Each row comes from the steps of one walk. Every step used is in the known rows, and no mark comes twice. Write the walk behind each row, first mark first.
Known rows:
l-a-f: [-0.86 -2.52 -0.63 -0.45  0.61  2.37  0.58  0.48  0.36 -1.17  3.43  0.74
  0.72  0.37  1.75 -1.70 -0.64  2.44  2.22  2.45 -2.50]
f-a: [-1.37 -0.21 -1.95  0.71 -1.54  2.29 -2.93  2.89  0.02  0.65  1.00  1.68
 -1.11  0.93 -0.28 -0.57 -0.03  2.88  3.54 -0.38 -1.84]
f-b-m-p: [-1.91  2.13  1.33  2.13 -0.89  0.92 -4.01 -3.05 -0.40 -0.13  2.03  0.14
  3.04  0.10  0.82 -0.49 -1.28 -0.56  2.15 -1.48 -3.01]
m-b-f: [-3.73  1.38 -2.09  1.66 -1.47  1.18 -3.73  0.69  0.51 -0.30  3.25  2.65
  1.70  0.27  0.59 -3.17 -1.78  1.56  3.12 -0.82 -2.91]
l-p: [ 0.17 -1.99 -0.08 -0.76 -2.08  1.53  0.32 -2.48  1.76 -1.45  1.05 -2.97
 -0.18  0.15  1.54 -1.26  1.60 -0.50  0.87  1.41 -0.77]
m-b: [-2.39  0.97 -0.26  0.83 -1.08  1.61 -3.13  1.15 -0.05  0.06  1.95  2.30
  0.61  0.80  0.46 -1.67 -0.81 -0.33  1.65  0.28 -1.93]
b-m-p-l-a: [ 0.98 -1.15  0.74  0.48 -0.07 -0.02 -0.02 -1.14 -0.92 -0.49 -0.19 -0.82
  2.01 -0.33 -0.84  0.68 -0.26  0.90  1.51  4.21 -2.94]
p-m-b-f: [-3.28  0.62 -1.54  1.84 -1.72  1.45 -3.10 -0.66  0.82 -0.63  2.57  3.98
  2.25 -0.84  0.26 -3.64 -2.47  1.48  2.07 -0.63 -3.19]
l-a-f-b-m-p-j: [ 0.46 -0.50  1.44 -0.47 -2.17  1.78 -1.26 -1.10 -0.18  1.53  1.49  0.70
  3.61  1.50 -0.90 -0.50 -1.45  0.94  1.37  0.24 -2.88]
z-p-l-a-f-b: [-2.25  0.80 -2.54  1.07 -1.60  2.73 -1.63 -0.51  2.14  0.09  3.11 -0.52
 -0.02  0.43  0.62 -1.70  0.46  1.39  5.72  0.80 -5.10]
j-a-f-b-m: [-4.17  2.56 -1.46  2.73 -1.63  3.35 -4.02  0.98  0.42 -1.37  3.17  2.21
  0.99  0.36  0.62 -2.52 -1.03  2.21  2.57 -3.55 -4.41]
j-p-l-a-f-b-m: [-3.08  3.42 -1.09  3.23 -1.79  2.94 -3.55  0.48  0.48 -1.15  2.29  1.37
  1.30  0.75  0.33 -2.13 -0.62  1.99  3.34 -0.61 -5.10]
f-b-m-p-l: [-0.14  2.83  0.54  2.77 -1.80  0.37 -1.31 -2.84 -0.87  0.25 -0.16 -0.03
  2.44  0.69 -2.62  0.21 -2.79 -1.25  1.20  0.00 -4.24]
z-p: [ 0.43  1.91  0.66  0.83 -0.85 -0.51 -0.03 -2.07  1.76 -0.43  1.00 -2.80
 -1.05 -0.17  0.30  0.21  0.26 -0.83 -0.28 -0.20 -4.08]
b-f: [-2.60  0.37 -1.66  1.31 -0.95  0.78 -2.14 -0.16  0.91 -0.61  2.61  0.84
  1.30  0.35  0.28 -2.32 -2.04  2.52  2.52 -1.67 -2.46]
j-p: [ 1.18  2.69  0.92  0.52 -3.22 -0.21 -0.99 -0.34  1.22 -0.24  1.63 -1.60
 -1.34  1.23  0.76 -1.39  0.52  0.64  0.04 -0.14 -1.07]
j-a-f-b: [-3.17  0.62 -2.98  0.46 -2.69  3.27 -2.46  0.67  1.75  0.01  4.44  0.90
 -0.80  0.42  0.86 -2.86 -0.06  1.97  4.58 -2.99 -3.26]
a-f-b-m-p: [-2.05  2.03  1.02  2.21 -0.88  1.49 -3.73 -3.07 -0.42 -0.31  2.86  0.63
  3.16  0.18  1.10 -1.03 -1.63 -0.48  2.38 -1.42 -3.50]
a-f: [-1.48 -0.59 -0.44  0.58 -0.11  2.44  0.23 -0.16  0.36 -0.96  3.63  1.27
  0.47  1.05  1.04 -2.01 -2.34  1.34  1.27 -0.57 -2.54]
a-f-b-m: [-4.46  2.68 -0.96  3.29 -0.81  3.62 -4.23  0.48  0.54 -1.28  2.82  2.07
  1.69  0.82  0.80 -2.17 -1.50  2.04  3.19 -2.85 -4.57]
z-p-l-a: [ 1.62 -0.99 -0.06  0.01 -0.34 -0.40  1.34 -0.74  0.55 -0.45 -0.47 -2.26
 -0.08 -0.43 -1.03  0.84  0.79  0.92  1.35  4.57 -3.89]
a-f-b-m-p-l: [-0.31  2.71  0.22  2.83 -1.74  0.92 -1.02 -2.79 -0.91  0.08  0.79  0.55
  2.52  0.70 -2.32 -0.39 -3.08 -1.12  1.47  0.05 -4.63]
p-m-b: [-1.67  0.02  0.53  1.19 -1.31  1.87 -2.14 -0.76  0.37 -0.48  0.98  4.18
  1.33 -0.83  0.09 -2.30 -1.81 -0.37  0.12  0.49 -2.32]

Write each row's walk:
[-0.64  1.41  0.73  1.27 -2.72  1.35 -2.23 -0.86  0.70 -0.34  1.29  3.63
  0.62 -0.60  0.37 -2.80 -1.00 -0.54 -0.15  0.93 -2.16] -> j-p-m-b
[-3.40  0.99 -3.82  1.65 -2.42  2.46 -4.94  3.52  0.06  0.72  2.49  3.68
 -0.01  0.55  0.03 -2.45 -0.39  3.23  5.19 -0.22 -2.98] -> m-b-f-a
[ 1.90 -0.55  0.07 -0.16 -1.44 -0.22  0.86  0.10  0.22 -0.34 -0.19 -1.64
 -0.22  0.27 -0.74 -0.06  0.94  1.61  1.45  4.60 -2.38] -> j-p-l-a
[ 2.01 -1.02  2.28 -1.53 -2.24  0.37  0.10 -1.71 -0.22  2.14  0.47 -0.36
  2.66  1.83 -1.78  0.36 -2.05 -0.10 -0.52 -0.36 -1.18] -> m-p-j
[ 0.35  0.60  1.84 -0.13 -2.52  1.34 -1.79 -1.31 -0.13  1.87  0.74  0.42
  3.32  1.81 -1.59 -0.05 -1.90  0.32  0.59 -1.36 -2.50] -> f-b-m-p-j
[ 0.23 -1.82 -0.34  0.11  0.02  1.59  1.29 -1.04 -0.38 -0.72  2.76  0.52
  1.50  0.30  0.37 -1.21 -1.45  1.17  2.09  3.39 -3.30] -> m-p-l-a-f
[-3.52  2.19 -1.20  2.19 -2.24  3.55 -3.61  1.19  0.41 -0.65  2.80  2.42
  1.40  0.84 -0.16 -2.39 -1.26  2.33  2.21 -3.63 -4.40] -> p-j-a-f-b-m
[-1.98  1.18 -2.47  1.01 -2.38  2.89 -1.89  0.15  1.90  0.21  3.37 -0.10
 -0.05  0.94  0.78 -2.26  0.64  1.95  5.81  0.84 -4.08] -> j-p-l-a-f-b
[-1.17 -0.95  0.25  0.67 -2.20  2.15 -1.56 -1.90  1.02 -0.93  1.01  2.86
  1.29 -1.20  0.76 -2.68 -0.44 -1.13  0.21  1.67 -2.02] -> l-p-m-b
[-0.73  1.38  2.33  1.79 -0.27  0.16 -2.82 -3.13 -1.15 -0.56  1.48  0.15
  3.12  0.01  0.66 -0.11 -1.87 -0.73 -0.05 -0.99 -2.34] -> b-m-p
[-3.05  0.46 -3.42  1.80 -2.49  2.61 -4.41  2.48  0.30  0.43  2.05  4.69
  0.41 -0.20 -0.19 -2.87 -0.91  3.16  4.55 -0.23 -3.09] -> p-m-b-f-a
[ 0.15  0.47  1.52 -0.01 -2.47  1.90 -1.50 -1.44 -0.18  1.69  1.54  0.94
  3.47  1.91 -1.35 -0.65 -2.30  0.41  0.81 -1.20 -2.94] -> a-f-b-m-p-j
[-3.59  0.91 -2.29  1.16 -1.50  3.54 -2.72  0.04  2.00  0.11  3.94  0.76
  0.15  1.23  1.10 -2.35 -0.66  1.65  5.37 -1.91 -3.56] -> a-f-b
[-0.04 -0.72 -0.49 -0.56 -2.54  2.08  0.30  0.08 -0.56 -0.31  3.94  2.13
  0.87  0.41 -0.40 -2.51 -2.09  1.42 -0.74 -2.12 -2.54] -> b-m-p-j-a-f
[-3.19 -0.41 -2.39  0.44 -1.11  3.44 -2.46  0.42  1.95 -0.06  3.87  0.36
  0.33  0.66  1.65 -2.14  0.55  2.48  6.13  0.11 -3.51] -> l-a-f-b
[-0.13  2.47 -0.30  2.36 -2.50  0.77 -0.73 -2.38 -1.07 -0.03  1.09  0.72
  1.86  0.21 -2.49 -0.77 -2.69 -0.89  0.97 -0.64 -4.43] -> j-a-f-b-m-p-l
[-2.62  0.08 -2.58  0.86 -1.42  3.18 -1.82  0.25  1.67  0.09  3.14  0.31
  0.39  0.80  0.58 -1.94 -0.01  2.03  6.05  0.57 -4.15] -> p-l-a-f-b
[ 0.98 -2.07 -0.13 -0.24 -0.01  0.30  0.98  0.35 -0.14 -0.47 -0.34 -0.94
  0.54  0.09 -1.10  0.50  0.08  1.86  1.84  4.16 -2.48] -> p-l-a
[-0.34 -1.12 -0.21  0.91  0.11  1.89  0.56 -0.81 -0.73 -1.13  2.66  1.03
  1.94  0.19  0.40 -1.34 -1.71  1.31  1.74  2.94 -3.92] -> b-m-p-l-a-f
[ 0.18 -0.71  0.06  0.67 -0.48  0.50 -0.87 -1.06 -0.40 -0.25  0.13 -0.90
  2.01 -0.26 -0.71  0.33  0.19  1.12  2.96  3.76 -3.43] -> f-b-m-p-l-a
[-0.87 -1.10 -1.49 -0.43 -1.82  2.08  0.49  0.82  0.10 -1.17  4.31  1.64
 -0.97  0.04  0.59 -2.72 -1.48  1.74  0.07 -1.97 -2.08] -> j-a-f
[-1.84  1.74  0.45  1.73 -1.64  1.28 -3.55 -2.57 -0.56 -0.45  3.26  0.72
  2.51 -0.33  0.88 -1.38 -1.24 -0.31  1.82 -2.06 -3.27] -> j-a-f-b-m-p
[-2.68 -0.12 -3.63  1.45 -3.17  2.83 -4.01  1.75  0.75  0.13  2.02  3.67
  0.30 -0.47  0.29 -3.07  0.09  2.67  4.58  0.71 -2.89] -> l-p-m-b-f-a
[ 0.08 -1.53 -1.14 -1.29 -2.63  2.26  1.18  1.11  0.09 -0.12  3.81  1.87
 -0.33  0.70 -0.58 -2.56 -1.77  1.90 -0.45 -2.06 -2.13] -> p-j-a-f
[-3.70  2.31 -1.16  3.19 -0.85  3.29 -3.41  0.56  0.27 -1.21  2.10  1.82
  1.90  0.60  0.09 -1.76 -1.14  2.11  3.51 -0.93 -5.18] -> p-l-a-f-b-m
[-1.84  1.06  0.88  1.77 -0.46  1.40 -3.48 -2.72 -0.42 -0.44  2.76  0.33
  3.26 -0.16  1.48 -0.91 -0.79  0.04  2.86  0.05 -3.43] -> l-a-f-b-m-p
[ 1.80 -2.47 -0.75 -2.81 -4.88  0.89  1.18  0.53  0.71  0.30  1.29 -0.79
 -1.19  0.02 -1.44 -1.58  0.97  1.05 -1.71 -1.95 -0.37] -> l-p-j-a
